Each row was made from one path, in order. Every step used is in the known rows, and no mark comes twice. Write each row's path.
Known rows
nageb -> tavodad -> mezup -> pufu: [  4   5  23 -19  18   7  -6 -32  -3 -51  18  14  -5   3  -6 -20   2   1
 -29   6 -65  21 -48  22 -12  22   1 -27 -15]
bubom -> dapi: [ 10  12  26 -17  44   1  10 -22 -21 -26   8   9 -14  20   2 -17 -30  -3
 -26  10 -56 -11 -44   5  30  10   2 -21 -23]
nageb -> dizam -> tana -> bubom -> dapi: [ 12   3  46 -19  62  28  16 -26 -56 -51 -10   8 -17  20  12 -15 -34   0
 -19  16 -61 -12 -32  19  43   9  26   2 -43]
dizam -> tana: [ 39   7  21 -13  30  17  -1 -15 -45 -29  -6   0  -2   9  13 -16   3  -5
 -25  29 -54  13 -34  17  10   7  -8  13 -37]
dizam -> nageb -> tavodad -> mezup -> pufu -> dapi: [-24   6  35 -10   9 -13  -4 -33   0 -41  24  38  -7   1   2 -25  -6  15
 -42  -4 -52  28 -52   8  -4  13   7  -1  -5]
sabi -> nageb -> tavodad -> mezup: [ 16   1  17 -16  25 -17   8 -38   6 -54  45   2  15 -20 -34 -19  20 -16
 -13 -10 -77   0 -36  18   1  17  -2  -6 -40]
dizam -> nageb -> tavodad -> mezup: [ -9  -7  27 -18   4 -16  -4 -36   7 -56  36   6  33  -5 -20 -14   8   0
 -38  -9 -71  14 -51  23 -15   5  -5   6 -26]
bubom -> dapi -> pufu: [ 25  26  37 -23  52  10  15 -29  -1 -34   1  20  -7  11 -13 -37 -42 -10
 -32   5 -58 -14 -50  11  19  15  12 -34 -18]
dapi -> nageb -> tavodad -> mezup -> pufu -> fusiv: [-45   9  22 -36  34  16   6 -38 -12 -49  20  15  31  -4  -1   1 -10   8
 -30  21 -53  17 -39  63  -5   2 -12 -17 -14]
dapi -> nageb -> dizam -> tana -> bubom: [ -1   3  43 -32  45  39  15 -15 -64 -45  -4   7   4   4   8  -6 -11   3
 -14  35 -52   7 -15  32  30  -4  12  30 -37]
dizam -> tana -> bubom: [ 29   3  24 -13  56  14  -2 -31 -52 -31 -12   3 -17   0   7 -21  -3 -13
 -28  15 -41  13 -23  14  11   7  -2  24 -49]
dizam -> nageb -> tavodad -> mezup -> pufu -> lokofel: [ -5 -12  24 -43  16  -6   7 -20  25 -56  20  15  13 -23 -12  -8  -9   6
 -41   0 -54  29 -78  39 -25  18 -12  -6  -3]
nageb -> dizam -> tana: [ 37   6  38 -24  22  39   6  -1 -48 -52  -2  -2   1  20  21  -4  -6   3
  -5  30 -65   2 -38  20  19   9  15   8 -30]
sabi -> nageb -> tavodad -> mezup -> pufu: [  4   4  28 -17  26  -5   7 -32   5 -60  24  16 -11 -17 -15 -18  16 -18
 -10  -4 -58  18 -46  20  -6  33  -4 -20 -20]
nageb -> dizam -> tana -> mezup -> pufu -> dapi: [ 12  15  46 -28  15  37   3   8 -44 -40 -28  25 -49  33  41 -28 -18  16
 -26  28 -46  25 -38  -6  38  22  12   3 -17]
dapi -> pufu: [ 40  25  30 -27  37  13   6 -21   1 -35   3  15  -2   4  -8 -30 -18 -17
 -21   5 -51  -1 -43   8   1  14   9 -16 -18]
nageb -> dizam -> tana -> mezup -> tavodad: [ 32  13  29 -38  22  22  -3   9 -31 -53   7 -14 -12  14  12 -15 -14  14
 -26  14 -69  18 -23   2  13  27  -4  23 -42]
tana -> mezup -> tavodad -> nageb -> dizam: [ 19  21  34 -43  21  15  16   5 -14 -76   5  -3 -30 -10   9  -3 -25  14
 -12 -11 -77   7 -16 -24   6  22   2   2 -33]
dizam -> nageb: [  2   0  33 -21  15  -5  -2  -8 -11 -35   8   9   4   5   9  -6  -5 -10
 -21   4 -39   9 -46   6  -4   4  -7  22 -18]
sabi -> nageb -> dizam -> tana -> bubom: [ 25  -3  45 -19  54  24  18 -16 -47 -59  -2   4 -21 -10   7  -8   2 -25
  12   9 -50  -3 -22  13  26  17  19  30 -49]
nageb -> tavodad -> mezup: [ 15   5  12 -16  19  -6  -3 -40   0 -46  37  -2  22   1 -24 -23   8   0
 -32  -1 -81   6 -38  24  -3  10   3 -17 -32]
dapi -> pufu -> fusiv: [ 16  28  25 -35  54  20   6 -25   1 -37   1   7  19   2   8 -16 -34 -20
 -18   4 -43 -13 -48  30   0   5   8 -15 -22]
dapi -> bubom: [ 34  17  28 -41  34   0  -7 -26 -15 -30   0   4 -13  10  14 -21 -14  -6
 -10  -4 -52  -9 -57 -14  20  -8 -11  -8 -19]
mezup -> tavodad -> nageb -> dizam -> tana -> bubom: [ 32  20  41 -19  61  27  16 -18 -55 -80  -4   0 -31 -25  15   7 -27   7
  -9   4 -70   5  -5  -6  -1  17  14  22 -52]
bubom -> dapi -> pufu -> lokofel: [ 42  23  23 -45  65   5  25 -22  18 -30   6  13   2  -8 -17 -33 -54  -5
 -35   5 -60 -14 -69  25  18  13   6 -36 -14]
mezup -> tavodad -> nageb -> dizam -> tana: [ 42  22  39 -18  35  29  17  -2 -48 -78   4  -4 -16 -19  22  13 -20  16
  -5  15 -81   7 -17  -3  -5  18   7   9 -37]
nageb -> tavodad -> mezup -> pufu -> lokofel: [ 21  -2  13 -43  31   3   7 -25  18 -50  24   5   2 -16 -14 -16  -8   7
 -36   7 -66  24 -68  40 -12  24  -5 -30 -10]
bubom -> dapi -> nageb -> dizam: [-18  11  46 -33  32  22  27  -5 -31 -45  15  16   8  24   0  -6 -34  17
 -13  31 -67 -17 -36  29  45  -2  15 -17 -12]
pufu -> dapi -> nageb: [ -4  23  24 -17  32  -3   8 -18 -33  -3  19  24  -4   5   7 -21 -14  18
 -28  24 -46   8 -17   8  31 -11   0   8 -13]
sabi -> nageb: [ 27   7  26 -19  35  -7  11 -12 -12 -35  17   4 -16 -12  -2 -12   8 -28
   1   3 -45  -3 -34   1  12  16  -2   8 -30]
tavodad -> mezup -> pufu -> fusiv: [-19   2  26 -29  35  27   1 -32  -9 -48   2   3   3  -3  37   6  -7  -7
 -13  13 -36  -1 -47  50   7  13   8 -19  -4]
pufu -> mezup: [ 27  -5  42 -26  38  17   7 -21  -7 -40  12  -9   3  -5  12   3  -4 -12
 -12  18 -51   7 -27  17  19   6  -7  -1 -10]
bubom -> dapi -> nageb: [-13  12  29 -24  43   0  20 -21 -31 -20  10  14   6  12  -6 -15 -25   8
 -31  28 -54  -4 -33  26  35  -4  -8  -9 -17]

Write each row's path
[  8  25  31 -27  27  -9 -12 -49  -2 -34  15  30 -25   6   9 -36 -17  17
 -28 -10 -67  10 -63 -13  20   1   4 -35  -8] | nageb -> tavodad -> mezup -> pufu -> dapi -> bubom
[ 26   8  41 -35  18  37  20   2 -48 -83 -29   5 -20  -1  21  -9  -7   7
 -15  17 -72   9 -25  -3  24   6  -8   5 -44] | tavodad -> nageb -> dizam -> tana -> mezup
[ 31  27  22 -17  44  -7   9 -15 -20 -54  18   2 -25 -27   5   2 -20   6
 -16  -6 -66   7 -15 -16 -13  17 -10  -1 -31] | mezup -> tavodad -> nageb
[ 27   5  58 -19  88  26  21 -53 -19 -49 -21  13  -5 -13  -1 -31 -38 -18
 -36  16 -53   1 -27  32  35  13   4 -10 -34] | dizam -> tana -> bubom -> dapi -> pufu -> mezup
[ -1  16  23  -9  22  -3  -5 -38  -7 -32  26  27 -19   7   0 -30  -8  14
 -36   3 -62  18 -43   7   8  16  13 -27 -10] | nageb -> tavodad -> mezup -> pufu -> dapi
[ 23  11  45 -27  24  32  23  -4 -30 -77   1   7 -17  -4  18   9 -18   3
   5   7 -72 -12 -32  -6  14   4  16 -14 -19] | tavodad -> nageb -> dizam
[  1  20  26 -27  22   6  -3  -5 -17 -14 -16  29 -58  22  28 -36 -19   8
 -35   6 -30  25 -35 -20  28  19  -6  -5  -8] | tana -> mezup -> pufu -> dapi
[ 42   7  64 -23  44  41  23  -8 -36 -92   4 -16  -5 -31  26  25 -17  12
   1  27 -84  14  -8  12   5  16   3  11 -27] | pufu -> mezup -> tavodad -> nageb -> dizam -> tana
[-23  13  31 -17  25  12   7 -35 -25 -22  13  33 -13  -7  23 -22   1  24
 -29  28 -41  18 -25  34  32   2   6 -11   6] | tavodad -> mezup -> pufu -> dapi -> nageb
[  42   25   70  -39   50   33   28  -15   13 -101   13    2   -3  -37
    6   11  -37    0    3    2  -82   -1  -18    2   -2   25   21  -19
   -7] | dapi -> pufu -> mezup -> tavodad -> nageb -> dizam
[ 21  -8  17 -44  33  17  12 -22   8 -40   8   4  -7 -22  17  -9  -3   5
 -25  15 -47  12 -61  45   4  21   1 -22   3] | tavodad -> mezup -> pufu -> lokofel
[ -2  15  45 -18  49  27  14 -22 -70 -28   1  22  -9   8  18 -20 -23  21
 -19  34 -50   5  -7  19  45 -12  22  33 -32] | pufu -> dapi -> nageb -> dizam -> tana -> bubom
[-29   6  46 -36  56  21  26 -24 -42 -46   9  17  -6  15  -4 -11 -42   8
 -15  17 -55 -16 -22  26  49  -3  22  -4 -26] | tana -> bubom -> dapi -> nageb -> dizam
[ 36  21  18 -26  37   3   7 -10 -38 -57 -13  -2 -29 -24  11 -16  -8   9
 -39   4 -66  27 -11 -16  -2  22 -34  20 -53] | dizam -> tana -> mezup -> tavodad -> nageb
[ 10  24  31 -12  31   8  -2 -13 -24 -13  -4  31 -48  17  32 -23 -20   7
 -20  15 -30  16 -39 -10  17  14   9 -12   0] | mezup -> pufu -> dapi
[  1  12  29 -10  22  10   0 -34 -16 -27  11  25 -30   2  30 -22  -2  10
 -25  11 -42  11 -36  16  24  13  19 -19   1] | tavodad -> mezup -> pufu -> dapi
[-18   3  24 -25  42   1  12 -36   6 -61  23  10   7 -18  -1  -1   0 -21
  -6  -5 -52   6 -50  40  -7  24  -1 -17 -24] | sabi -> nageb -> tavodad -> mezup -> pufu -> fusiv
[ 31  28  56 -25  74   7  33 -36  12 -76   6  11 -15 -40  -6  -7 -55   0
 -25  -4 -76  -3 -20   0   6  25  -1 -34 -14] | bubom -> dapi -> pufu -> mezup -> tavodad -> nageb
[-22  -4  36 -22   3  -2  -5 -29   5 -59  15  22   5  -1  -7 -11   4  -1
 -35  -1 -52  29 -61  23 -22  21  -6  -4  -6] | dizam -> nageb -> tavodad -> mezup -> pufu
[ 30   7  37 -26  44   5   3 -18   4 -39  31 -18  -2 -17   6   6 -16  -4
 -16  10 -59  16 -17  10   2  21  -8   9 -15] | pufu -> mezup -> tavodad
[ 23   3  18 -61  31  12   6   9  10 -32 -15   5 -36   0  13 -22 -20  -2
 -36  10 -32  26 -61  12  10  24 -22  -8  -9] | tana -> mezup -> pufu -> lokofel
[ -4   9  48 -25  34  34  25  -8 -59 -46   0  11  13  22   9  -8 -26  19
 -19  48 -68  -4 -34  41  43  -2   7  -3 -23] | bubom -> dapi -> nageb -> dizam -> tana
[  9   7  52 -16  68  33  32 -30 -64 -80 -25  15 -32  -6  17  -5 -38   5
 -14  11 -68 -15 -24   3  39   2  20  -9 -48] | tavodad -> nageb -> dizam -> tana -> bubom -> dapi
[ 29   8  61 -32  42  27  24  -6  -9 -91  19 -12 -11 -31  18  28 -26  10
   8   7 -83   3 -11   0   6  15  11  -3 -14] | pufu -> mezup -> tavodad -> nageb -> dizam
[ 14   8  58 -29  86  14  22 -52   6 -46  -6  14 -10 -11 -12 -26 -48 -21
 -26  -3 -48 -10 -29  19  36  15  15 -24 -21] | tana -> bubom -> dapi -> pufu -> mezup
[ 18  29  38 -32  36   3 -11 -21 -20 -20 -11  32 -54  18  36 -29 -28   6
 -14   3 -34   5 -61 -31  33  -1   4 -18   2] | mezup -> pufu -> dapi -> bubom
[-14  17  15 -12  20 -15   6 -45 -16 -21  48  20  25  -4 -21 -31  -2  27
 -43  13 -78  12 -21  25  19  -9   1  -5 -23] | pufu -> dapi -> nageb -> tavodad -> mezup
[ 14   4  46 -43  11  46   1  13 -40 -58 -34  10 -35  31  32 -18  -7   3
 -18  31 -46  25 -42  11  24  28  -3   3 -21] | nageb -> dizam -> tana -> mezup -> pufu
[  7  17  35 -30  28   4 -10 -44 -11 -30   1  27 -38   2  37 -31 -10  13
 -18  -2 -48   1 -59  -5  35  -5  11 -26   5] | tavodad -> mezup -> pufu -> dapi -> bubom
[-14  32  28 -18  29  -2   3 -14 -25 -15  15  41 -19  15  -7 -26 -24  19
 -37  24 -49  33 -32  -1   9   7  -8 -11  -4] | mezup -> pufu -> dapi -> nageb -> tavodad
[ 25  20  54 -22  71  38  18 -31 -36 -59 -19  20 -13  13  -1 -33 -49  -7
 -21  12 -62 -14 -38  22  34  16  33 -15 -40] | nageb -> dizam -> tana -> bubom -> dapi -> pufu
[ 47  26  52 -30  58  14  21 -26  14 -76   7   2  -9 -51   0  -1 -33  -5
 -13   0 -71  12 -14  -3 -11  23  -4 -17 -15] | dapi -> pufu -> mezup -> tavodad -> nageb
